What can hang from each mark
z_928: z_71 z_663
z_663: z_928
z_412: z_71 z_378 z_663
z_71: z_312 z_412 z_928
z_312: z_71
z_378: z_312 z_928

Every row comes from one small tree of marks. The marks that hang from a mark follow it in brackets, in the order of their numbers. Every link used is in the known rows. Which tree was each row made from?
Known rows
z_312[z_71[z_412]]: [-0.28  0.04 -0.07 -0.14 -0.25 -0.28  0.23  0.11 -0.07 -0.11 -0.04  0.03
 -0.15 -0.02  0.06  0.03 -0.12 -0.22  0.03]
z_928[z_71[z_312 z_412[z_378]] z_663]: [-0.15 -0.14 -0.22 -0.19 -0.30 -0.30  0.29  0.05 -0.09 -0.43 -0.26  0.23
 -0.19 -0.02  0.18 -0.01  0.11 -0.28  0.03]
z_928[z_663]: [-0.16  0.19 -0.15  0.01 -0.55 -0.27  0.33 -0.12 -0.09 -0.45 -0.21  0.26
 -0.09  0.01 -0.05  0.10  0.10 -0.22 -0.26]
z_663[z_928[z_71[z_312 z_412[z_378]]]]: [-0.05 -0.19 -0.24 -0.05 -0.36 -0.22  0.09  0.06 -0.01 -0.27 -0.09  0.29
 -0.15 -0.14  0.08  0.04  0.10 -0.25 -0.11]
z_928[z_71[z_312 z_412] z_663]: [-0.24 -0.07 -0.29 -0.20 -0.40 -0.28  0.26 -0.04 -0.19 -0.37 -0.31  0.10
 -0.25 -0.09  0.20  0.03  0.09 -0.31  0.03]
z_663[z_928[z_71[z_312]]]: [ 0.00 -0.01 -0.32 -0.02 -0.46 -0.26  0.10 -0.07 -0.04 -0.28 -0.17  0.25
 -0.16 -0.17  0.01  0.12  0.16 -0.25 -0.16]
z_71[z_312 z_412]: [-0.37 -0.06 -0.27 -0.22 -0.34 -0.27  0.17  0.04  0.02 -0.17 -0.19 -0.02
 -0.10 -0.13 -0.01 -0.07 -0.04 -0.36 -0.03]
z_312[z_71[z_928]]: [-0.19  0.13 -0.04 -0.13 -0.28 -0.41  0.30  0.14 -0.07 -0.07 -0.09  0.06
 -0.04  0.06 -0.01  0.03 -0.03 -0.25  0.10]
z_378[z_928]: [-0.08  0.29 -0.08  0.00 -0.47 -0.12  0.22 -0.04  0.07 -0.19 -0.26  0.22
  0.05 -0.04 -0.09  0.20  0.10 -0.11 -0.22]
z_378[z_312 z_928]: [-0.10  0.24 -0.19 -0.08 -0.48  0.05  0.17 -0.10  0.04 -0.21 -0.48  0.09
  0.11 -0.11 -0.14  0.29  0.16 -0.12 -0.19]
z_663[z_928[z_71]]: [ 0.03  0.15 -0.23  0.09 -0.55 -0.24  0.09 -0.07 -0.08 -0.32 -0.10  0.37
 -0.21 -0.07  0.01  0.22  0.17 -0.16 -0.28]
z_928[z_71[z_412]]: [-0.19  0.20 -0.21 -0.13 -0.42 -0.28  0.12  0.04 -0.12 -0.26 -0.17  0.22
 -0.34  0.04  0.10  0.14  0.05 -0.20 -0.09]
z_312[z_71[z_412[z_663]]]: [-0.17  0.03 -0.04 -0.10 -0.21 -0.16  0.24  0.15 -0.06 -0.07 -0.14  0.01
 -0.26  0.02  0.00 -0.01 -0.22 -0.17 -0.09]
z_312[z_71]: [-0.14  0.18 -0.09 -0.09 -0.28 -0.34  0.26  0.06  0.00 -0.20 -0.07  0.12
 -0.12 -0.01 -0.05  0.06 -0.02 -0.18 -0.03]
z_412[z_71[z_312]]: [-0.16  0.13 -0.37 -0.15 -0.16 -0.30  0.24  0.09  0.20 -0.25 -0.21  0.15
 -0.09 -0.02 -0.09 -0.12 -0.07 -0.22  0.01]
z_71[z_412[z_378[z_312]] z_928[z_663]]: [-0.30 -0.13 -0.07 -0.16 -0.42 -0.19  0.31  0.09 -0.12 -0.30 -0.30  0.15
  0.07  0.10  0.05  0.03  0.04 -0.30 -0.03]
z_928[z_71[z_312] z_663]: [-0.10  0.07 -0.32 -0.15 -0.42 -0.33  0.29 -0.09 -0.12 -0.44 -0.34  0.17
 -0.22 -0.08  0.09  0.07  0.19 -0.27 -0.04]

Which tree is each row?
[ 0.15 -0.03 -0.17  0.07 -0.38  0.07  0.15  0.02  0.12 -0.35 -0.33  0.34
 -0.05 -0.02 -0.26  0.12  0.02 -0.10 -0.48] => z_412[z_378[z_312] z_663[z_928]]
[ 0.11  0.01 -0.28  0.02 -0.42 -0.11  0.13 -0.01 -0.02 -0.24 -0.30  0.21
 -0.29 -0.11 -0.09  0.07  0.03 -0.19 -0.32] => z_412[z_663[z_928[z_71[z_312]]]]
[-0.02 -0.18  0.03  0.02 -0.20 -0.12  0.22  0.20  0.00 -0.13 -0.03  0.20
 -0.15  0.00 -0.01 -0.02 -0.19 -0.13 -0.18] => z_312[z_71[z_412[z_378 z_663[z_928]]]]
[-0.32 -0.20 -0.13 -0.25 -0.24 -0.37  0.25  0.23  0.07 -0.11 -0.17  0.07
  0.05  0.03  0.02 -0.16 -0.03 -0.39  0.12] => z_71[z_312 z_412[z_378] z_928]
[-0.25 -0.07 -0.24 -0.17 -0.29 -0.12  0.20  0.08  0.03 -0.13 -0.32 -0.04
 -0.21 -0.08 -0.07 -0.11 -0.16 -0.30 -0.17] => z_71[z_312 z_412[z_663]]
[-0.04 -0.04 -0.22 -0.20 -0.18 -0.18  0.17  0.18  0.04 -0.25 -0.30  0.18
 -0.33  0.02  0.02 -0.05 -0.03 -0.22 -0.08] => z_928[z_71[z_312 z_412[z_378 z_663]]]
[ 0.15  0.06  0.00 -0.08 -0.14  0.11  0.29  0.13  0.14 -0.17 -0.47  0.14
  0.02  0.00 -0.17  0.15 -0.03  0.00 -0.18] => z_412[z_378[z_312[z_71] z_928] z_663]
[-0.03 -0.04  0.10 -0.07 -0.13 -0.04  0.29  0.23  0.06 -0.05 -0.19  0.12
 -0.08  0.05  0.02  0.03 -0.18 -0.06 -0.07] => z_312[z_71[z_412[z_378[z_928] z_663]]]
[-0.20  0.05 -0.01 -0.09 -0.35 -0.41  0.40  0.08 -0.16 -0.19 -0.15  0.07
 -0.01  0.07  0.07  0.02  0.00 -0.25  0.09] => z_312[z_71[z_928[z_663]]]
[ 0.06 -0.05 -0.33  0.05 -0.22 -0.07  0.21  0.08  0.18 -0.19 -0.26  0.20
 -0.14 -0.07 -0.14 -0.12 -0.18 -0.15 -0.26] => z_412[z_71[z_312] z_663[z_928]]
[ 0.04  0.09 -0.16 -0.03 -0.21  0.03  0.34  0.06  0.18 -0.40 -0.42  0.34
  0.16  0.06 -0.05  0.11  0.06  0.01 -0.10] => z_412[z_71 z_378[z_312 z_928[z_663]]]
[ 0.06  0.11 -0.19 -0.10 -0.10 -0.07  0.27  0.27  0.21 -0.22 -0.42  0.26
 -0.06  0.24 -0.20 -0.07 -0.15 -0.10 -0.12] => z_412[z_71[z_928] z_378[z_312] z_663]
[-0.33 -0.10  0.02 -0.14 -0.35 -0.36  0.37  0.13 -0.23 -0.11 -0.11 -0.01
 -0.05  0.05  0.19  0.00 -0.09 -0.29  0.15] => z_312[z_71[z_412 z_928[z_663]]]
